Known rows, with every step that occurs:
S, C, Q, P, A: [-13.8  26.4 -12.5  -7.2 -12.5  11.4   1.2  46.5  -2.2 -30.0  20.1  20.2
  -4.7  -3.7  -1.8 -14.0   6.7   2.0 -11.4  27.8   2.9  -0.7  -5.9]
Q, C: [ -1.7   7.3   4.0   2.1  -1.2   6.5  -5.9   1.0  -1.1  17.9  -1.0   2.8
 -10.8  -0.2   3.4   0.1  -3.8  -0.2   4.1   7.5  -6.7  -4.8   7.7]
Q, P: [  1.9  17.3  -9.9  -7.2   0.7   8.1  -1.2  13.4 -14.6  -2.8  12.5  -1.8
  -5.0   2.6   7.7   2.6  -2.1 -12.5   1.7 -10.7  -1.4  -8.1  -1.0]
S, C: [-16.0   5.4  -2.9   7.5   3.3  10.2   5.9   8.9   2.4 -20.7  -0.6  20.1
   1.6   3.1   5.3  -2.3   3.4  13.4   5.9   7.9  -5.1   3.3  -8.3]
U, Q, C, E, P, A, Y: [-28.3  15.9  22.4 -11.7 -12.0   8.9 -40.0  38.0   9.8  50.2   7.8   9.4
   5.6  17.9  21.8 -28.1   0.9  -3.9 -23.1  27.9 -10.5  -7.2  -4.8]
S, C, E: [-33.6   4.3  10.6 -13.8   0.8   9.3   4.0   9.9 -14.0 -19.8   7.2  20.6
   6.5   3.2   8.0 -16.2  -0.5  18.8  -5.5   5.8  -3.8   6.6 -18.0]
Q, P, A: [  4.1  17.7  -5.7 -15.0 -14.3  19.3  -9.9  28.8  -5.7  -3.9  14.1  16.8
 -12.2   3.7   1.8  -1.0   4.1 -20.2 -14.0   5.0   5.0   3.1 -13.2]
U, Q, P: [  5.1  21.3  -2.8  -0.9  14.7   2.8 -11.1  23.3  -3.4   5.2  18.0  -8.9
   4.0  -0.1  12.1  -0.9   0.4  -6.7  -0.7  13.2   3.5 -16.1   6.2]
P, E, K: [ -2.4   4.0   9.3   4.0  -3.2   2.3   9.1  -8.6  16.0  33.7   4.9  -2.6
  -1.9 -11.6   4.0   5.3   5.7 -20.9 -20.9 -15.3  -0.6  10.0   4.2]
S, C, Q: [-17.9   9.5  -6.6   6.5   2.0  -8.2  11.2  17.9   3.2 -26.8   5.5   4.1
   7.7  -7.5  -3.9 -12.0   1.0  22.2   2.9  23.0  -1.7  -4.2   8.4]
A, Y, E, P, Q, C, S: [-49.6  14.0  -6.6  14.3  -4.6  -5.2 -24.4  -6.3   1.4  48.2  14.3  -5.2
  -2.0  18.6  13.1 -24.4  -6.7   1.8 -15.9 -10.0 -23.5   2.9  19.7]
A, Y: [ -5.3  -3.1   0.0 -10.2 -10.8  -3.3  -1.6   2.3   0.7  12.1  -8.4  -1.8
  15.0  16.6   4.1  -8.9  -0.7  11.1   2.2 -10.5  -4.9  -6.7   1.9]
A, Y, E, C, Q, P: [-22.9  19.6 -15.1   1.2 -12.9  -6.0  -2.5  15.5 -16.3   4.3  26.4 -21.5
   8.4  17.2   5.6  -3.6 -15.3  28.1   0.1 -25.3  -8.6  -6.5   2.3]
Q, P, E: [ -0.3  21.8   4.9 -12.5   4.8   7.1   5.4   9.9 -21.4  13.7  20.2  -1.2
 -15.5  -1.3   9.0  -6.3   0.9 -21.1 -13.3 -13.3   2.8   5.8  -4.6]
K, E, C, Q, P: [ -3.4  19.6 -11.1  -6.5   5.6   4.1 -16.4  20.3 -10.8  -6.9  31.5   2.1
  -0.8  -7.7  -2.0   0.9  -4.1 -18.2  -1.6   5.1   1.9  -6.8  17.8]
K, E, P, A: [ -5.8   9.6   8.2  -5.6  -7.3  10.8 -29.1  19.0  21.5  16.6  13.1  22.3
  -8.4   0.5   3.8  -9.2   8.0 -50.0 -21.9  22.1   3.7  11.5  -8.2]
A, Y, E, K: [-16.9   1.9   0.3  -0.7 -24.1  -7.0   7.5 -15.3  23.6  34.1   1.8 -21.4
  22.1  13.4   7.3   2.5  -7.0  13.8 -11.4 -28.2  -6.5  -2.6  -4.4]
P, Q, C, E: [-29.8  11.0  12.7 -13.5  13.0  11.7 -12.5  -2.5 -16.3  -0.5  14.9   6.4
  -6.2  -5.5  12.6 -22.4   3.6  13.2 -12.8  16.3  -5.4   1.4   2.2]
Q, C, E, K: [-19.3   7.0  11.6  -9.3 -11.2   9.7  -5.9  -2.7   6.0  38.7   4.4  -0.5
   2.5  -7.8   9.8  -0.2  -3.6  -4.7 -13.7  -3.9 -10.0  -5.3   6.9]
P, E: [ -1.4   4.7  14.3  -5.6   3.9  -0.8   6.4  -3.2  -6.7  16.7   6.8   2.1
 -10.6  -3.3   1.0  -8.8   2.9  -9.4 -14.2  -4.2   4.4  13.8  -4.6]
E, C: [ -6.4  -3.5  -8.2  19.3   3.5  12.0  -9.5   2.2  -5.0  -4.3   2.5  13.0
  -6.0   3.9   2.2  15.5  -2.0   6.9   6.3 -12.6  -9.3   7.2  -0.9]
C, E, P, Q: [-39.3  10.0   2.6   4.0  20.9   4.7 -17.7   5.4 -10.4  -7.2  18.3  -0.7
  -1.2  -2.7  22.0 -21.4   7.4  -6.7 -18.1   2.5  -9.3   5.5  -2.7]
K, E: [  2.2   2.4   9.7 -17.9   2.1   0.1  -9.5  -5.6   7.2   5.7   9.5   7.4
   4.9  -4.0  -3.3  -6.2   1.3 -22.3  -6.4  12.0   8.4   1.2   2.1]
P, A, Y, E, K: [-15.5   2.6   4.1  -8.1 -38.2   4.5  -1.9  -0.3  32.6  33.1   3.4  -2.5
  15.9  14.6   1.4  -1.9  -0.8   7.0 -27.3 -11.7  -0.6   7.7 -18.8]
Y, A: [  1.6   6.1 -10.1   9.5   1.8  23.8  -2.8  16.9  -2.6  -8.9  -9.6   7.0
   3.0  -2.0   1.7   0.2  -6.8  -5.7  -4.1   7.3   4.8   3.1  -8.0]
E, P: [-10.9   7.5  -5.8  19.2   4.8  -0.5 -10.7   8.8   5.2  10.3   1.7  -3.6
  -6.2   2.7  12.1   0.8   0.9 -19.8  -0.5  -6.7 -10.9  -0.6   3.2]

Rows:
[-31.5  29.6  -6.9 -18.1 -28.8   2.4   4.6  37.9  -1.3 -14.6  24.2   3.5
   9.2  17.2   2.9 -25.2  -4.2  26.7 -16.3  10.3   1.6   0.6 -18.9]
S, C, Q, P, A, Y, E
[-14.8  24.2  -3.6 -26.3 -32.3  -7.8  -1.6  28.2  -3.3   7.1  24.9 -16.8
   7.6  14.3  -1.5 -23.3  -7.0  14.0 -21.9   2.1   6.8  -3.2 -10.3]
C, Q, P, A, Y, E
[-16.2  25.8 -16.7   0.0   2.7   1.1  10.7  32.0 -11.0 -30.1  18.4   2.3
   2.5  -4.7   3.6  -9.5  -1.0   9.4   4.7  11.8  -2.5 -12.1   7.9]
S, C, Q, P
[  0.0  20.9 -13.3  -7.2  -0.9  -9.5   4.2  22.1 -13.2  -8.7  19.5 -18.6
   0.6  -8.3  -1.4  -8.1  -3.5  -3.6  -1.1   4.8   2.1 -15.6  16.6]
C, Q, P
[-20.3  16.8  -8.3  -5.9 -26.5  22.6 -16.7  22.0  -8.6   9.1  21.3  12.3
  -4.0  28.8   8.7   3.5  -7.4  11.4 -13.3 -25.0  -6.1  11.5 -27.6]
Q, P, A, Y, E, C
[-15.0  24.0  -9.1 -16.5 -38.8  -4.9   1.7  21.9  19.4  24.7  22.4 -21.1
  15.8   7.1  -0.1  -9.4  -3.7   2.5 -28.8  -7.8   2.1  -6.9  -2.0]
C, Q, P, A, Y, E, K
[ -8.5   9.0   3.9   1.2   7.8   0.0 -20.6   4.8  12.6  16.6  11.4   3.4
  -2.0  -1.3   8.9  -5.6   2.1 -43.6  -6.5   6.7  -2.5   0.1   4.3]
K, E, P
[ -7.4   5.0   4.5   5.6   2.4  -5.0 -24.2   8.2   5.8  50.4   6.9   5.6
   0.7  -2.1  -5.7  -8.0  -4.0  -3.4  -6.8  26.9  -5.9  -7.7  32.6]
U, Q, C, S
[-18.4  -0.9   7.7 -11.8  -9.8   2.4   0.1  -4.3   7.9  20.3   5.2  -4.0
  14.5  -7.8   5.6  -0.9  -1.1  -4.7 -17.6 -11.6  -3.4   0.0  -0.8]
C, E, K
[-16.6  23.9 -11.7   4.4 -17.1   8.0 -10.2  29.6  -7.8  -8.7  36.6  -2.1
 -13.0   1.9  -3.9   1.2  -8.0  10.4 -17.7   1.2   2.0  11.6 -12.8]
Y, E, C, Q, P, A
[-31.9  12.2  16.3 -17.3 -25.6  14.1 -30.4  28.9  -1.9  42.6   2.5  16.0
  -4.0  20.6  17.8 -24.2  -1.4 -10.4 -20.7   3.8 -15.6   2.1 -10.9]
Q, C, E, P, A, Y
[-34.1   4.7   4.4  -4.2  -6.3  13.2   6.6   4.6   9.0  -1.7   4.3  16.3
  15.3  -4.5  11.6  -3.1   2.3   8.5 -11.1  -3.8  -8.2   3.0  -9.8]
S, C, E, K
[ -5.8  16.4  -6.7 -23.9 -20.9  10.6 -26.6  36.8  -0.9   4.5  24.4  18.0
   8.5  10.0  -3.3 -11.1   0.6 -15.8 -14.7   8.2   3.2  -1.8   5.8]
K, E, C, Q, P, A, Y
[-18.2   7.6  17.4 -19.3  -3.7   7.2  -8.6   2.4 -16.3  20.4   7.4   2.6
  -6.0   0.2   6.9 -13.3  -6.4   5.9  -7.1   7.2  -5.7  -1.7  -1.5]
Q, C, E
[-21.3  20.3   4.2  10.2  23.9  11.8 -30.2   1.2  11.4  13.8  17.8   9.0
 -13.0  -7.2  18.2 -12.9   9.2 -35.6  -8.7  24.8  -9.2  -2.3  16.1]
K, E, P, Q, C
[-33.7  11.7 -12.3  24.3  11.4   4.2 -29.2   3.0   0.2  31.5  10.4  12.4
 -15.0  -2.3   8.7 -13.4   3.8 -22.8 -11.0   7.1 -21.4   2.7  32.7]
E, P, Q, C, S
[-23.1  19.5  21.9  -1.7  -0.6  11.4 -38.0  36.6   8.6  38.2  16.3  11.9
 -10.0   1.7  17.9 -19.5   3.0 -14.8 -25.0  38.5  -5.5   0.2  -6.9]
U, Q, C, E, P, A
[-27.4  15.2  15.7  -7.2 -14.3  17.4 -29.1  26.6  -2.1  30.0  10.7  17.2
 -19.5   4.3  13.8 -16.3   0.2 -20.9 -23.0  15.9 -10.6   8.7 -12.6]
Q, C, E, P, A
[-56.3  15.1  -0.8  11.9  23.2  14.4 -11.8  14.8  -8.1 -29.6  17.1  20.6
  -0.3   0.5  26.3 -23.7  10.6   6.0 -11.5  10.0 -14.7   9.0 -10.4]
S, C, E, P, Q
[-30.7  10.7   7.6  -3.3   6.0  14.5  -9.8  -7.9   6.7  16.4  12.2   1.7
   2.8 -13.6  14.9  -8.6   6.1   2.0 -19.4   6.1 -10.0  -2.4  11.0]
P, Q, C, E, K
[-47.1   9.3   9.0 -11.5 -21.1  16.8 -17.2  36.0   0.9   1.9   2.5  34.0
   8.5  23.7  19.3 -28.2   6.0   2.8 -19.2   3.3 -13.5  10.1 -26.9]
S, C, E, P, A, Y
[-13.0  -8.8  -4.3  -1.0  -3.4   5.7 -28.7  -5.7  -2.0  26.1  14.3  29.9
   0.6   0.7 -14.6   2.8  -4.3 -24.9  -8.9  -3.9  -4.0  14.6  20.4]
K, E, C, S
[ -2.3  22.2   3.2  13.1  21.6  13.8 -15.2  23.3 -14.7  17.8  28.5   5.2
 -12.6   0.6  15.3   6.6   1.4  -8.0  -8.9  -3.7  -1.3   4.5   0.5]
U, Q, P, E, C
[ -1.3  22.0  -0.6  -2.7  -2.4  10.2   7.7   5.0   1.1  32.2  17.1  -5.2
  -6.8  -9.0  11.7   7.7   4.3 -32.4 -19.7 -25.3  -1.8   2.2   2.7]
Q, P, E, K
[-38.9  13.3  -4.3  14.6   6.5  -5.6 -10.5  -4.9   6.9   6.5  13.8 -17.1
   6.6  17.8  22.4 -17.9   1.3  11.6 -11.1 -13.5 -13.0   2.3  -6.6]
A, Y, E, P, Q
[  7.9  21.5   1.0  -8.7  -0.6  13.9 -19.7  38.5   5.8   4.9  20.1   9.5
  -3.0   1.1   6.6  -4.1   6.7 -13.5 -16.5  29.0   9.5  -5.0  -7.7]
U, Q, P, A
[ -8.0  14.6 -16.7  -6.7 -23.8  10.3 -17.1  42.3  -8.6  -1.7  15.3  11.4
   3.7  13.8  -0.3  -5.1  -0.6   7.2  -9.0  -3.5  -5.6  -3.5   3.9]
E, C, Q, P, A, Y
[-40.7  20.6  -0.1  16.8   4.9   2.2 -16.9  -3.2   5.9  24.7  13.2 -14.4
  -4.2  18.3  26.3 -18.2  -1.9  11.0  -6.8  -6.0 -19.7  -2.6   1.4]
A, Y, E, P, Q, C
[-28.6  14.9  11.2   0.2   1.1   7.0 -19.9  12.3 -11.0  30.5   9.1  -0.6
 -12.5   3.0  19.4 -11.9  -6.1 -13.8  -7.3   0.0 -16.4  -3.2   0.8]
Q, C, E, P
[-16.9  -5.6   0.1  11.3  -2.1   4.1 -12.1  -3.3 -15.2  36.3  11.7  24.3
 -13.1   1.2 -10.2   0.4  -3.2 -11.4 -17.2 -21.8  -8.7  27.7  14.0]
P, E, C, S
[ -2.7  18.3  -8.7 -26.0 -26.7  -1.8  -7.2  39.8  -4.1   2.3  12.1  -2.3
   9.3  10.0  -2.8 -20.7   1.4   0.1 -14.9   8.7   3.4 -10.7   4.4]
C, Q, P, A, Y
